Each row was made from one small tree. The marks that hang from a mark follow it in brackets, in the order of their numbers. Every link used is in the known rows. Write each row's tree.
Known rows:
z60[z383]: [-24.3 -12.6 -1.3 -8.0 -14.5 -7.8 0.5 -30.7 -1.2 30.7 -0.6 12.5 14.8 -21.6 5.1 15.6 1.1 11.6 -28.2 4.7 -31.8 15.1 -10.7]
z943[z740[z473 z790[z60 z383]]]: [5.3 -40.7 40.5 7.0 12.2 25.9 -41.1 -10.9 -54.1 56.4 16.3 22.9 -8.9 -1.1 4.3 -12.0 -40.7 -15.3 11.7 23.4 6.5 22.8 -12.9]
z179[z144]: [-13.5 15.7 24.1 16.5 -8.2 -7.4 9.0 -15.6 21.7 0.4 23.0 -4.6 22.4 -12.6 -8.3 42.8 -19.2 -6.0 -19.0 -5.1 -11.1 27.5 17.7]
z833[z60[z383] z740[z473 z790]]: [13.2 -62.5 54.8 14.0 -48.4 37.7 -28.8 -32.1 -34.3 56.1 24.8 37.8 -4.6 -28.2 17.0 26.3 -4.0 -1.8 46.6 20.3 -2.7 21.4 -3.6]
z833[z60 z740]: [18.0 -17.3 41.2 18.7 -47.6 19.1 -40.7 7.5 -2.4 22.2 31.3 31.0 0.3 6.7 11.9 2.5 5.7 -15.6 58.6 23.1 14.8 11.4 27.1]
z383[z60 z144]: [-33.7 0.6 -12.1 35.3 9.7 -3.2 15.4 7.1 42.8 7.5 14.2 -17.6 11.7 15.7 50.8 10.3 11.9 41.4 7.3 -22.3 9.6 33.4 -48.7]
z740[z473 z790[z60 z383]]: [21.3 -54.2 34.9 15.2 42.9 45.3 -21.4 -16.1 -48.3 47.7 16.3 11.7 -15.5 -45.8 27.0 -12.7 -47.3 25.2 2.8 12.6 -9.7 3.6 -29.4]
z943[z740[z790]]: [-5.2 -21.8 17.9 -23.6 -22.2 1.4 -29.3 -9.0 -47.4 38.6 -0.7 18.6 -13.0 7.1 -9.5 5.1 -24.5 -31.5 3.9 5.9 5.1 18.5 -1.0]
z790[z60 z383]: [3.3 -4.2 19.3 20.2 41.3 14.9 -54.3 13.8 -6.6 42.2 37.1 18.5 12.6 -25.2 35.5 -44.3 -46.5 28.1 -10.2 30.4 -24.3 6.5 6.2]
z790[z60]: [-15.0 3.0 6.9 14.7 20.5 0.9 -32.1 12.3 -1.4 14.9 28.9 10.8 -0.2 -12.2 16.5 -9.4 -21.1 27.2 -8.1 11.7 -6.9 -3.6 12.7]
z740[z473]: [13.2 -24.1 18.1 31.0 19.5 24.0 20.2 -13.3 -5.1 -4.6 -1.6 -6.6 -2.6 5.8 -3.8 5.9 9.6 5.1 17.5 2.6 18.1 1.3 -20.6]
z943[z740]: [-9.4 -2.9 16.2 -3.9 -18.1 -5.8 -25.3 0.5 -20.2 22.5 4.1 15.0 1.8 31.9 -14.8 -3.6 -7.4 -33.5 9.6 13.8 12.9 19.2 8.3]
z833[z60]: [-3.7 1.4 20.3 8.5 -14.9 14.1 -23.0 6.3 3.3 15.3 18.7 13.6 -10.4 6.5 20.0 10.2 15.7 4.6 31.2 2.7 5.5 2.0 13.7]
z740[z473 z790[z60]]: [9.1 -49.9 25.3 11.0 27.1 35.7 -7.2 -18.2 -45.0 29.0 10.8 5.2 -23.5 -37.0 14.2 11.2 -29.3 25.4 3.9 0.3 2.2 -2.8 -24.5]
z473[z740[z790]]: [18.6 -26.7 11.5 -11.1 -20.2 -2.0 -14.7 9.3 -51.9 34.3 -15.2 23.3 -1.1 -30.8 -11.4 6.1 -23.4 -14.2 23.9 8.4 -9.3 17.4 0.0]
z267[z740]: [8.5 -22.5 -10.8 2.4 -20.9 -3.3 -2.7 -6.1 -15.6 -3.7 7.1 28.2 -9.7 10.1 -17.1 -16.2 1.7 -17.8 -27.5 9.6 19.1 3.9 7.8]
z740[z790]: [5.3 -28.3 1.9 -29.5 -5.9 10.7 -5.7 -13.2 -39.0 22.0 -7.8 3.5 -21.0 -34.2 6.6 11.5 -24.3 1.6 -8.2 -10.8 -10.5 -1.3 -12.9]
z943[z740[z473]]: [-0.2 -19.2 29.3 17.6 -3.5 11.4 -10.6 -8.9 -23.7 19.5 3.0 10.7 -0.5 36.0 -17.0 1.5 -0.1 -29.7 22.4 15.7 26.0 20.3 -6.5]
z740[z473 z790]: [18.4 -52.7 20.7 1.6 13.9 34.7 15.4 -26.4 -44.1 18.8 -9.2 -2.2 -23.1 -29.0 2.8 18.3 -15.3 6.6 10.4 -8.5 7.1 -0.1 -34.5]
z943[z740[z473 z790]]: [4.3 -38.1 31.4 -2.0 -8.2 19.0 -15.0 -18.3 -50.8 34.9 -2.3 14.1 -14.4 11.5 -13.1 8.8 -18.1 -29.1 16.6 8.0 18.6 19.6 -16.3]
z943[z740[z473 z790[z60 z383[z144]]]]: [3.1 -41.1 36.6 12.3 12.7 24.1 -33.3 -14.2 -43.6 57.2 16.1 14.0 -0.7 0.0 13.1 -3.7 -42.5 -7.5 11.5 17.9 8.4 32.9 -19.0]
z267[z60 z740[z473 z790]]: [-9.3 -57.6 35.8 14.1 -6.4 34.5 0.0 -36.1 -39.7 -5.4 29.1 53.8 -38.2 -2.1 6.3 -7.3 22.8 -12.4 -42.8 -4.3 36.9 8.7 -0.4]
z833[z60[z383[z144]] z740]: [-2.3 -26.6 34.4 21.1 -55.4 9.6 -29.1 -17.4 12.4 46.4 29.7 28.0 22.5 -7.8 28.0 25.6 4.9 4.6 39.6 18.2 -4.3 36.6 10.7]

Which tree is each row?
[1.8 -41.5 32.9 12.3 5.2 24.2 -20.5 -15.8 -38.4 50.1 6.6 11.8 -4.6 10.5 14.2 -3.5 -25.2 -13.6 18.1 9.5 13.3 35.3 -35.2]
z943[z740[z473 z790[z383[z60 z144]]]]
[35.6 -56.0 45.1 21.3 -2.9 36.7 -33.6 -10.3 -39.4 40.1 24.6 24.8 1.4 -32.2 11.0 -16.7 -42.5 -2.7 29.5 29.5 2.8 13.1 -6.7]
z833[z740[z473 z790[z60 z383]]]
[18.9 -30.1 18.0 3.3 0.1 2.2 -32.5 14.0 -43.5 56.1 3.6 23.4 12.9 -42.8 14.9 -6.6 -47.1 7.2 19.0 17.6 -19.0 30.3 -2.8]
z473[z740[z790[z60 z383[z144]]]]
[9.5 -43.1 52.8 34.8 -43.3 31.4 -25.9 -23.1 -7.1 40.6 29.1 35.5 9.9 -4.3 12.3 17.8 13.3 -3.3 51.1 28.2 5.4 23.0 6.0]
z833[z60[z383] z740[z473]]
[15.3 -56.7 22.5 22.7 33.4 42.8 6.8 -22.3 -27.5 40.5 3.7 -4.5 -7.9 -29.7 41.2 -1.5 -26.0 27.3 12.4 -6.8 -0.2 23.4 -62.0]
z740[z473 z790[z383[z60 z144]]]
[20.7 -29.0 21.4 -1.5 -1.0 5.0 -41.1 16.1 -54.7 54.8 3.8 32.3 5.0 -43.0 6.9 -14.4 -45.4 -0.2 18.6 23.6 -20.4 20.6 2.6]
z473[z740[z790[z60 z383]]]
[-4.9 -56.1 21.7 12.0 22.2 29.5 1.2 -34.5 -35.1 45.0 9.6 3.4 -8.2 -47.7 25.3 27.2 -30.5 39.3 -8.7 -3.5 -11.3 14.7 -37.0]
z740[z473 z790[z60[z383[z144]]]]
[5.2 -61.4 2.6 12.2 -5.0 17.2 1.2 -31.2 -35.9 27.6 13.1 28.4 -13.7 -23.4 2.4 4.9 -18.5 12.4 -33.5 4.8 12.5 17.4 -20.1]
z267[z740[z473 z790[z60[z383[z144]]]]]
[11.9 -26.4 14.9 -4.4 -10.8 -2.1 -30.0 15.1 -51.9 40.5 -1.0 27.8 -2.0 -37.2 -3.1 2.5 -33.4 -0.9 19.3 14.3 -12.9 15.7 6.3]
z473[z740[z790[z60]]]
[-0.6 -4.3 11.8 29.7 43.0 10.4 -37.9 10.2 15.7 44.8 37.2 2.1 28.9 -24.0 52.3 -27.4 -49.5 44.0 -8.9 18.6 -20.4 27.3 -7.5]
z790[z60 z383[z144]]
[37.7 -57.1 58.9 27.4 -26.3 47.6 -33.3 -12.7 -24.0 50.1 27.1 25.2 -1.0 -18.9 31.2 6.4 -18.0 -1.6 64.9 20.5 14.1 26.5 -6.2]
z833[z60 z740[z473 z790[z383[z144]]]]
[9.4 -44.6 -7.5 -3.6 -11.1 9.3 -11.4 -12.3 -30.0 27.3 10.2 30.3 -13.3 -14.0 14.7 -21.4 -23.2 -2.8 -31.6 3.1 6.8 18.0 -20.9]
z267[z740[z790[z383[z60 z144]]]]
[23.4 -60.5 12.2 12.7 8.9 28.8 -17.3 -18.3 -49.4 29.0 18.4 36.2 -18.5 -21.8 1.3 -25.5 -30.8 0.0 -26.2 18.4 12.4 7.5 -13.1]
z267[z740[z473 z790[z60 z383]]]
[34.3 -54.3 36.1 11.8 -23.1 29.1 -7.1 -17.8 -35.9 21.2 6.1 17.3 -5.0 -19.7 -6.6 4.4 -19.9 -15.2 35.1 14.5 14.5 10.3 -10.3]
z833[z740[z473 z790]]
[-5.1 -6.3 3.9 30.4 28.2 11.6 -11.2 5.3 25.4 32.6 17.6 -2.8 21.8 -2.0 54.7 -27.5 -16.2 28.9 3.8 2.0 -10.1 33.2 -39.4]
z790[z383[z60 z144]]
[-11.1 -42.2 33.9 2.1 -2.8 16.9 -30.1 -23.7 -51.8 53.7 11.9 23.1 -9.9 -1.4 -2.5 10.5 -28.2 -11.8 3.2 15.8 3.5 22.6 -13.2]
z943[z740[z473 z790[z60[z383]]]]
[2.2 -30.7 12.1 -2.2 -14.3 -6.3 -22.4 3.1 -42.1 53.1 -1.9 23.9 11.4 -43.6 6.2 16.6 -34.8 11.3 10.4 11.4 -21.6 30.8 -4.4]
z473[z740[z790[z60[z383[z144]]]]]
[-3.8 -56.1 24.4 7.6 21.1 31.8 -6.9 -32.8 -45.8 44.0 10.8 10.9 -17.0 -48.1 17.0 19.4 -28.5 31.9 -9.4 1.5 -13.6 4.9 -30.4]
z740[z473 z790[z60[z383]]]
[25.9 -30.9 14.0 -3.5 -9.9 1.9 -17.6 7.7 -43.2 48.4 -10.9 18.6 12.6 -36.2 6.6 -2.0 -36.6 -6.5 22.8 11.5 -15.3 32.8 -9.8]
z473[z740[z790[z383[z144]]]]
[2.9 -25.4 24.1 -21.3 -11.8 8.6 -40.3 -8.0 -50.1 51.6 3.2 22.6 -6.4 1.7 -0.4 -12.0 -37.8 -32.0 3.3 15.9 -3.3 22.8 -4.1]
z943[z740[z790[z383]]]
[27.1 -53.3 39.1 18.1 -13.3 30.7 -22.5 -11.5 -36.7 27.9 20.6 22.1 -5.1 -25.8 2.0 0.1 -30.3 -2.4 30.7 20.3 11.2 8.5 -3.7]
z833[z740[z473 z790[z60]]]
[4.0 -30.9 15.2 -7.7 -16.4 -3.9 -31.2 4.9 -52.9 52.3 -0.9 32.6 3.0 -44.4 -1.2 8.1 -33.1 2.9 9.6 16.0 -22.6 20.9 2.5]
z473[z740[z790[z60[z383]]]]
[21.5 -40.2 24.6 5.6 -23.4 17.9 -26.5 -4.6 -20.6 38.7 15.8 19.5 7.9 -24.7 22.2 -12.7 -35.9 -5.0 24.2 13.7 -3.0 24.8 -15.0]
z833[z740[z790[z383[z60 z144]]]]
[-13.7 -41.9 29.9 6.7 -2.1 14.6 -21.9 -24.8 -41.2 55.0 11.3 15.6 -2.2 -1.1 5.6 18.7 -28.9 -3.0 3.9 9.7 5.9 33.0 -19.9]
z943[z740[z473 z790[z60[z383[z144]]]]]
[-28.5 -67.5 29.2 16.2 -15.4 25.8 11.5 -60.2 -26.0 18.9 28.8 50.8 -16.4 -17.0 22.2 16.5 21.4 7.3 -61.1 -9.3 17.7 33.0 -16.3]
z267[z60[z383[z144]] z740[z473 z790]]
[20.6 -60.8 9.0 12.8 1.4 28.7 -4.9 -20.5 -44.5 22.7 9.8 34.0 -23.1 -11.0 2.8 -26.3 -14.1 -8.0 -19.3 10.0 17.2 9.3 -29.6]
z267[z740[z473 z790[z383[z60]]]]
[5.4 -30.9 10.5 -9.0 23.8 18.6 -32.6 -6.8 -27.5 54.2 18.1 6.3 -0.6 -50.8 43.3 -7.3 -59.6 32.3 -14.3 2.1 -24.7 17.6 -18.6]
z740[z790[z60 z383[z144]]]
[18.1 -55.4 29.4 22.9 44.7 42.3 -11.1 -20.5 -33.7 50.2 15.4 -0.8 -3.5 -45.4 39.4 -1.8 -48.1 38.0 4.1 4.7 -6.4 19.2 -39.3]
z740[z473 z790[z60 z383[z144]]]
[16.0 -30.0 14.2 3.8 -7.7 3.3 -20.4 12.2 -39.6 49.8 -6.3 21.1 9.3 -31.1 15.1 -7.2 -31.0 0.0 25.2 9.9 -15.1 32.7 -19.8]
z473[z740[z790[z383[z60 z144]]]]
